Each row was made from one path, in order. Every step used is in the known rows, and no mark comes twice. Write each row's path.
Known rows
misak-kuvo: [4.4,6.3,-13.0,3.5,6.8,17.3,20.0,-19.7,-13.9,1.0,-1.8,7.6,-0.9,-1.9,15.3,1.0,-7.9,-4.7,-8.2,4.1]
misak-kuvo-bifor-tise: [-6.6,9.1,15.7,-5.8,6.5,29.5,35.8,-37.2,-27.7,14.8,-4.8,18.3,9.0,-14.7,13.3,7.0,5.3,-7.3,-26.2,-9.3]
tise-kedefi: [3.2,0.2,1.8,4.8,-5.4,9.1,-16.2,18.9,-0.9,23.1,8.5,-9.2,2.0,0.9,9.4,-2.2,3.8,-6.0,-8.9,-0.1]
moluf-tise: [0.3,4.9,5.9,5.6,6.4,11.9,-7.4,-8.8,24.4,-20.3,-22.3,10.0,-1.7,-1.8,-5.7,-4.0,-1.6,0.0,4.1,-19.7]
kedefi-kuvo-misak-tise: [11.9,2.9,-8.4,-17.2,-4.9,-41.9,-28.3,49.3,23.9,-32.8,9.3,-15.8,-3.5,20.6,-17.5,-14.0,-7.8,3.3,24.9,0.0]
kedefi-kuvo-bifor-tise-moluf: [-1.4,-15.4,14.1,-22.3,-4.1,-10.3,2.9,-12.8,-3.9,-30.0,-1.3,18.4,18.1,-6.1,12.9,2.3,3.9,5.0,35.3,-14.1]
kuvo-misak: [9.7,21.6,-2.8,-7.4,1.5,-12.9,6.7,17.0,-1.1,-23.6,1.7,5.2,-0.4,20.3,-1.3,-16.4,-7.9,2.0,-10.5,4.7]
kuvo-misak-tise-moluf: [3.3,11.5,0.6,-16.1,-12.5,-24.6,-1.2,32.9,-5.3,-45.4,10.5,-7.1,4.3,18.6,-12.8,-22.8,-13.6,4.3,40.4,8.1]
misak-tise-bifor: [-1.4,-21.5,4.2,4.2,3.1,-7.2,-22.6,39.4,14.3,-2.4,5.1,-33.7,-17.8,-2.8,-24.9,-5.4,8.3,-10.5,18.3,8.2]
kuvo-bifor: [8.4,-2.7,13.8,5.1,7.5,-7.1,-14.9,-27.1,-1.6,10.7,0.9,25.8,3.0,-19.7,-10.2,-13.3,7.6,-6.8,-3.0,-5.6]
kedefi-kuvo-bifor-tise: [3.4,-12.2,13.9,-17.0,5.2,-7.7,-5.5,-10.1,5.2,-3.5,-4.9,12.3,8.0,-9.5,2.5,10.3,11.4,-3.3,-1.0,-14.9]
kedefi-kuvo: [14.1,-14.8,-14.7,-5.9,5.7,-19.3,-23.0,7.1,20.3,-18.6,-1.2,1.1,-2.5,3.2,5.3,3.9,-2.2,1.8,16.3,-1.7]
tise-moluf-kuvo: [-5.8,-9.6,-19.4,1.2,-8.8,-8.8,-2.7,-2.3,-8.5,13.8,15.2,6.0,-5.0,1.5,3.2,-5.3,-8.7,7.4,24.8,34.1]
kuvo-misak-tise: [6.9,17.7,-0.2,-8.4,-4.2,-24.1,-10.9,34.5,4.6,-19.7,7.4,-12.1,-4.3,14.6,-22.0,-19.2,-5.7,-2.7,8.0,8.3]
moluf-kuvo-bifor-tise-kedefi: [-15.3,-0.2,16.7,-1.1,-13.5,12.7,-8.9,9.5,-12.9,81.0,18.8,1.8,1.2,-10.6,4.6,2.7,18.1,-6.5,-40.7,16.8]
moluf-kuvo: [0.8,-4.9,-19.4,6.8,0.3,-6.5,-15.1,-0.9,3.5,39.0,9.4,-0.2,-13.1,-3.0,-6.6,1.5,-0.7,-1.1,-9.7,34.1]
tise-kedefi-kuvo: [9.5,-13.0,-8.0,-2.8,-7.0,-9.2,-33.0,35.4,19.0,10.2,9.6,-11.6,3.2,7.3,14.2,2.7,2.5,1.8,7.0,-8.1]
bifor-tise-misak-kuvo-kedefi: [-12.0,1.6,-4.7,23.3,15.9,38.5,55.3,-64.8,-26.5,-8.5,-27.5,-5.8,-0.8,-17.5,0.0,30.4,0.8,1.7,-19.1,-11.5]
bifor-tise: [-6.3,5.3,2.7,-8.4,5.3,17.5,21.6,-5.1,-9.1,-1.2,-9.7,-9.4,1.5,0.8,6.1,13.3,7.3,-6.3,-11.3,1.9]
kuvo-kedefi: [7.7,-10.5,-5.4,22.6,6.9,10.1,0.6,-19.8,1.9,-18.6,-15.3,-16.8,-9.7,-13.0,-11.3,-2.2,6.9,1.8,7.0,-6.9]

Which path is each row?
[12.0,-17.3,13.7,-0.6,-6.4,-17.0,-43.4,13.9,13.7,22.0,14.5,11.0,8.4,-9.1,7.4,-7.7,10.1,-2.3,2.1,-15.7] | tise-kedefi-kuvo-bifor
[1.4,17.7,-15.3,-1.1,-3.9,-21.4,-2.7,21.4,1.6,16.7,15.5,5.0,-11.2,19.4,-7.5,-9.5,-8.3,6.1,-22.5,34.7] | moluf-kuvo-misak
[-10.0,-1.9,9.4,-2.1,0.0,5.1,2.9,-19.1,-11.5,50.9,5.9,11.8,-2.1,-16.6,-7.8,5.0,13.8,-5.3,-29.1,19.1] | moluf-kuvo-bifor-tise
[-10.4,4.8,8.9,-6.8,-6.3,26.3,10.3,20.2,-13.7,26.9,0.5,-20.3,7.6,4.8,16.1,11.5,10.4,-7.7,-23.4,-3.5] | bifor-tise-kedefi
[-6.7,-7.7,13.1,7.7,9.7,16.5,-2.8,19.9,34.3,-23.7,-18.2,-6.1,-12.8,4.2,-9.4,-1.7,2.9,-0.2,6.0,-19.1] | moluf-tise-bifor
[4.7,-2.2,-11.5,25.8,8.7,27.7,28.0,-34.6,-12.9,-17.8,-16.0,-10.3,-8.7,-11.6,4.7,2.1,-1.5,3.4,-2.4,-9.3] | misak-kuvo-kedefi
[-10.5,0.1,2.4,-15.3,-3.9,15.2,30.3,-7.7,-20.0,-24.6,-6.6,-3.6,11.1,4.1,13.7,6.1,-0.6,2.7,19.3,2.7] | bifor-tise-moluf
[-6.9,6.9,19.1,16.0,15.8,15.2,11.8,-71.9,5.9,3.9,-21.1,54.8,8.7,-24.8,-10.2,6.4,-6.4,-2.4,-12.4,-31.9] | moluf-tise-misak-kuvo-bifor
[-0.4,-4.6,-14.4,33.7,16.5,20.2,27.7,-66.4,-13.3,-9.6,-20.1,3.9,-7.2,-21.4,-5.1,15.9,-4.8,2.2,-5.6,-9.6] | tise-misak-kuvo-kedefi
[1.3,-11.1,-3.9,-4.6,-8.9,-14.4,-11.5,8.8,-3.3,-24.5,5.9,-11.1,3.8,-4.1,-12.0,-13.1,-4.7,-3.5,50.8,7.3] | misak-tise-moluf
[-3.8,-7.9,2.5,-14.9,-7.1,7.5,-6.8,36.2,4.5,12.8,3.3,-23.8,7.3,11.2,19.5,16.7,8.7,-1.2,-5.6,-9.9] | bifor-tise-kedefi-kuvo
[8.4,-2.8,-8.5,-23.3,-12.8,-43.8,-17.3,44.3,13.0,-61.9,14.2,-8.5,4.2,25.7,-7.6,-17.9,-14.7,10.1,58.7,0.5] | kedefi-kuvo-misak-tise-moluf
[1.0,5.1,-13.9,15.0,16.0,8.5,22.2,-51.5,-16.3,5.3,-6.6,21.6,2.6,-11.2,4.6,16.8,-12.3,-2.9,-12.6,2.9] | tise-misak-kuvo
[10.3,8.3,-2.9,-11.6,-12.0,-22.0,-21.7,56.7,15.5,-11.1,14.3,-5.0,4.2,30.5,14.5,-10.4,-7.4,8.6,-4.7,-5.5] | tise-kedefi-kuvo-misak
[2.2,3.1,6.5,15.4,15.5,1.5,12.8,-70.7,-19.1,17.5,-3.1,45.6,8.1,-26.5,-4.1,4.3,-4.4,-4.6,-15.3,-7.4] | tise-misak-kuvo-bifor
[-1.3,12.4,-12.7,-3.7,-9.1,-29.8,-17.6,37.7,8.9,20.4,21.2,-13.7,-13.7,14.1,-28.3,-14.1,-6.1,-0.4,-2.7,35.5] | moluf-kuvo-misak-tise
[-4.7,-19.8,-17.3,22.4,-7.4,2.3,1.6,-17.8,-6.5,-3.4,1.4,-10.3,-12.6,-9.7,-5.6,-5.7,-2.3,13.3,30.8,22.6] | tise-moluf-kuvo-kedefi
[-0.6,14.3,6.1,-26.2,-11.3,-4.4,3.7,59.1,4.7,-11.1,5.7,-17.8,7.4,34.6,20.5,5.8,0.6,5.5,-16.4,-7.9] | bifor-tise-kedefi-kuvo-misak
[1.9,-12.9,-17.5,28.3,0.6,2.6,-6.6,-15.7,4.7,21.9,-1.2,-17.4,-21.3,-13.4,-15.8,-0.4,4.5,5.8,-5.2,20.6] | moluf-kuvo-kedefi
[1.9,13.9,8.6,-11.3,-11.1,-8.5,-21.6,56.5,40.4,-26.2,-3.0,2.8,5.1,31.3,10.8,-10.8,-8.6,11.6,3.3,-28.8] | moluf-tise-kedefi-kuvo-misak
[-8.0,3.2,30.7,-5.8,-6.2,21.3,0.8,2.5,-15.3,40.0,4.0,3.2,11.6,-11.4,8.5,0.1,16.0,-9.4,-27.8,-13.0] | kuvo-bifor-tise-kedefi
[-11.5,11.1,-4.7,1.6,14.3,28.0,50.1,-47.9,-26.4,7.3,-15.7,9.9,8.0,-7.0,10.7,31.5,-5.9,-5.1,-23.6,1.0] | bifor-tise-misak-kuvo
